Each row comes from the steps of one path. Every step used is in the known rows, and no mark comes twice. Write the path behind each row, first mark first.
Known rows:
K/J: [ 28 -16 -44 -11 -48  18 -18  19  -5 -18 -23 -11  30  27 -11  42  22   9
  20 -18  -3  25  32  23 -12  22 -34]
Y/H/B/J/S: [ 47 -28  27  -6 -27  23  58  -8  33 -52 -15 -10 -58   6  37  50  26  -3
  28  12   5  84  19  41  -8   7 -10]
B/W/Y: [  0   1   9   2  33 -10 -20 -29  26  14  19  22  14  35  39  48  50 -12
 -12   3 -31  -7 -34   9 -14  14 -17]
D/Y/H/B/W: [  2  14   0 -16  36 -45  29 -45  49   0 -19  24 -11  62  73  60  38  -2
  31  27  21  78  -4  47 -50  13 -10]
B/H: [  2   8 -23  -9  40 -34  -1  14  53   0   1  43  32 -20   7   6  26  25
   5  31 -17  32 -18  33 -16  18  42]
J/S/D/Z: [ 33 -14   4 -39 -65  12  -2 -25 -22  21   4  28 -64 -44  -1  36  34 -22
 -32 -32  16  19 -17 -41 -11 -33  -1]
S/D/Z: [ 28  -2  -3 -30 -51 -15 -14 -19 -23  36   6  44 -35 -49 -11  23  35  -9
 -33 -28  10  -1 -19 -41 -25  -9   0]
K/J/S/W: [  4 -32  14 -48 -59  51  -1  27 -28 -32 -16 -53 -28  66  37  60  14 -24
 -14   5 -16  61  30   0 -20 -77 -21]
D/B/J: [ 67 -12  19  -9 -15 -20   9  16   0 -25  12  48  10  18  13  35  15  32
  16   8 -17  -1  16  23 -49  35 -34]
D/Y/H/B/J/S: [ 51 -33  44 -12 -22  26  48 -15  40 -44 -21  -5 -60  25  47  49  14 -21
  33  14  -1  87  13  33  -5   9 -21]
Y/H/B: [ 11 -17  -5  33  13 -45  53 -52  32   2 -45   4 -11   7  25  10   3 -19
  42  25  26  79  19  61 -41  21  -9]
K/J/S/D: [ 37 -22 -22 -51 -64  45 -18  12 -20 -30   1   6 -18  -7 -12  54  58 -10
  -2  -2 -10  64  10  -1 -36 -57 -38]
D/Y/H/B: [ 16 -25  17  25  19 -40  36 -60  44  15 -52  12 -14  31  36   9 -12 -45
  49  28  19  83  10  49 -37  26 -25]
J/S/D: [ 25 -14  -2 -46 -40  37 -10   2 -17 -19  11  11 -33 -19  -7  34  47 -15
 -12   9  -7  51  -7 -12 -30 -66 -21]
Y/H/B/J/S/W: [ 19 -30  45 -30 -34  16  32  21  -8 -36 -13 -32 -43  54  55  58  23 -14
  -5  34 -25  85  24  25 -40 -48  -7]
D/Z: [ 14  -4   6  -8 -37 -13   3 -27  -7  35  -4  21 -41 -33   4  13   1 -13
 -23 -37  23 -16 -11 -34  10  15  13]
Y/H/B/W: [ -2  19 -17 -10  30 -48  40 -39  39 -10 -13  17 -10  44  65  61  49  15
  26  25  27  75   2  55 -53  10   3]
J/S/W/Y/H: [ 17 -36  31  25  -7 -12   6   2   0  39  -6  -3 -14  45  45  37  29 -44
  -7  54 -54  73 -10  72 -22  -5  18]
B/J/S: [ 42 -19  31 -22 -34  46  33  16  15 -54   7 -13 -52   4  25  46  24   6
   8   1  -8  46  10  10  12  -3  -6]
K/J/Y/H/B/W/Z: [ 54  38 -37  -8  -8 -40  56 -30  68  -6  14  45 -36  44  54  79  22  -9
  20 -24  28   9 -21  64 -16 -37 -21]
J/Y/H/B: [ 33 -18   4  35  11 -43  58 -47  65   1 -30   9 -12  28  35   4 -16 -41
  58  16  14  87  14  51 -29  15 -25]
Y/H/B/J/S/D/Z: [ 55 -18  10 -26 -62 -13  22 -27  -5  13  -7  40 -64 -45  12  49  48 -14
 -14 -15  11  55  -8  -7 -34  -2  -2]
K/J/Y/H/B/W: [ 23  13 -25 -12  12 -43  38 -29  60 -17 -11  16   0  69  68  71  43   3
  46  11  17  90  10  57 -49  12 -22]
K/J/S/D/Z: [ 41 -19 -11 -44 -80  18  -9 -17 -23  14  -4  24 -53 -37  -4  50  42 -19
 -24 -39  15  29  -5 -34 -14 -25 -12]
S/J/Y/H: [ 60 -15  11  32 -20 -36   7  20  59  34  23  18  13  68  18  14  -6 -44
  33  40 -56  73  -5  53  -5  25  -1]

Write each row's path:
[ 56 -13  22  29  10 -46  40  -6  39 -29 -14  34   7   1  24  37  44  23
  34  28 -29  54  10  60 -51  82 -19]
W/Y/H/B/J
[ 36 -25   8   9   1 -25   2 -21  10  38   7  37 -10  47  49  61  57 -31
   3  51 -35  78 -20  82 -46  -5   2]
J/S/D/B/W/Y/H
[ 45   7  13 -15 -32  -7  60  -4  19 -16   6  13 -69  27  46  68   9 -18
 -16   1   3  10 -12  51 -16 -77  -3]
Y/H/B/J/S/W/Z
[-10 -26  35 -44 -35  43   6  18 -27 -23  -4 -47 -43  52  42  40   3 -30
 -23  14 -14  48  14 -11 -13 -87  -4]
J/S/W
[ 21  14 -13  -8  19 -50  31 -35  68 -11   3  19   1  76  61  65  39  -5
  38  22   5  78   0  42 -48  11 -19]
S/J/Y/H/B/W
[ 12 -39  18  28   7 -24  48 -59  31   0 -44 -10 -25  29  45  30  13 -49
  29  29   6  90  12  58 -43  -6 -22]
J/S/W/Y/H/B
[ 17  -9   6  31  20 -42   3  -9  20  43   6  27   6  41  48  44  51 -16
   3  51 -43  59 -22  85 -28  37  24]
B/W/Y/H
[ 32 -34  39  26 -10 -17   9  16   5  26   0   6 -10  43  46  45  42 -27
  -5  58 -66  77  -8  77 -30  15  15]
B/J/S/W/Y/H
[ 43 -44  37  22 -13 -19   9   3  -1  31  -2  17 -10  55  50  49  30 -35
   0  56 -57  71  -3  80 -42   3   0]
D/B/J/S/W/Y/H
[ 41 -24  -9 -30 -25  -8 -19 -27 -31  15   3  52   8  16  -5  22   3 -20
   3   5  14   4   8   0 -69 -60 -56]
S/D/B
[ 49 -17  32  19   5 -45  36   4  29 -29 -15  27   5  18  32  44  45  19
  25  36 -38  60  13  56 -63  62 -21]
S/W/Y/H/B/J
[ 15 -28   4  46  22 -43  43 -64  39  12 -42  10  -4   9  29  14  12 -35
  37  24   8  68   7  61 -41  30 -20]
W/Y/H/B
[ 77  -1  32   9  -3 -20  37   8  91 -37  24  26  -1  41  29   9 -17 -17
  56 -18 -26  39   2  -6  -7  30 -55]
H/B/J/Y
[ 23 -14  36 -40  -1   8 -55  -9  12  28  -4  41   3  34   9  10   3 -48
   2  14 -30  24 -26 -31 -26 -15 -47]
S/D/Y
[ 55  -6  14  21   3 -47  48   5  33 -35 -16  30   0  -2  21  34  38  34
  37  29 -17  60  18  59 -53  76 -12]
Y/H/B/J
[ 56 -32  29 -26 -39  42  33   0   7 -46   3   1 -51  20  31  50   8  -4
  14  -4   4  40  18  15  -5 -21 -25]
D/B/J/S
[ 14 -39  48  -1  -4  20   1 -21  11 -14  -6 -12 -15  41  41  48  29 -42
 -12   9 -44  27  -7  -1 -27 -22 -40]
H/B/J/S/W/Y
[ 21 -35  59 -36 -30  20  21  16   2 -28 -19 -26 -43  70  63  57  11 -31
   0  35 -30  87  17  16 -39 -44 -18]
D/Y/H/B/J/S/W
[ 72  -6  26  31  -9 -42  29  39  54  16  22  31   0  46  37  16   6 -15
  37  39 -53  81  -5  72 -11  45  10]
B/J/Y/H
[ 82 -16  26  29 -13 -43  28  28  50  22  21  41  -2  57  40  19  -5 -21
  41  38 -44  77   0  75 -24  34  -5]
D/B/J/Y/H
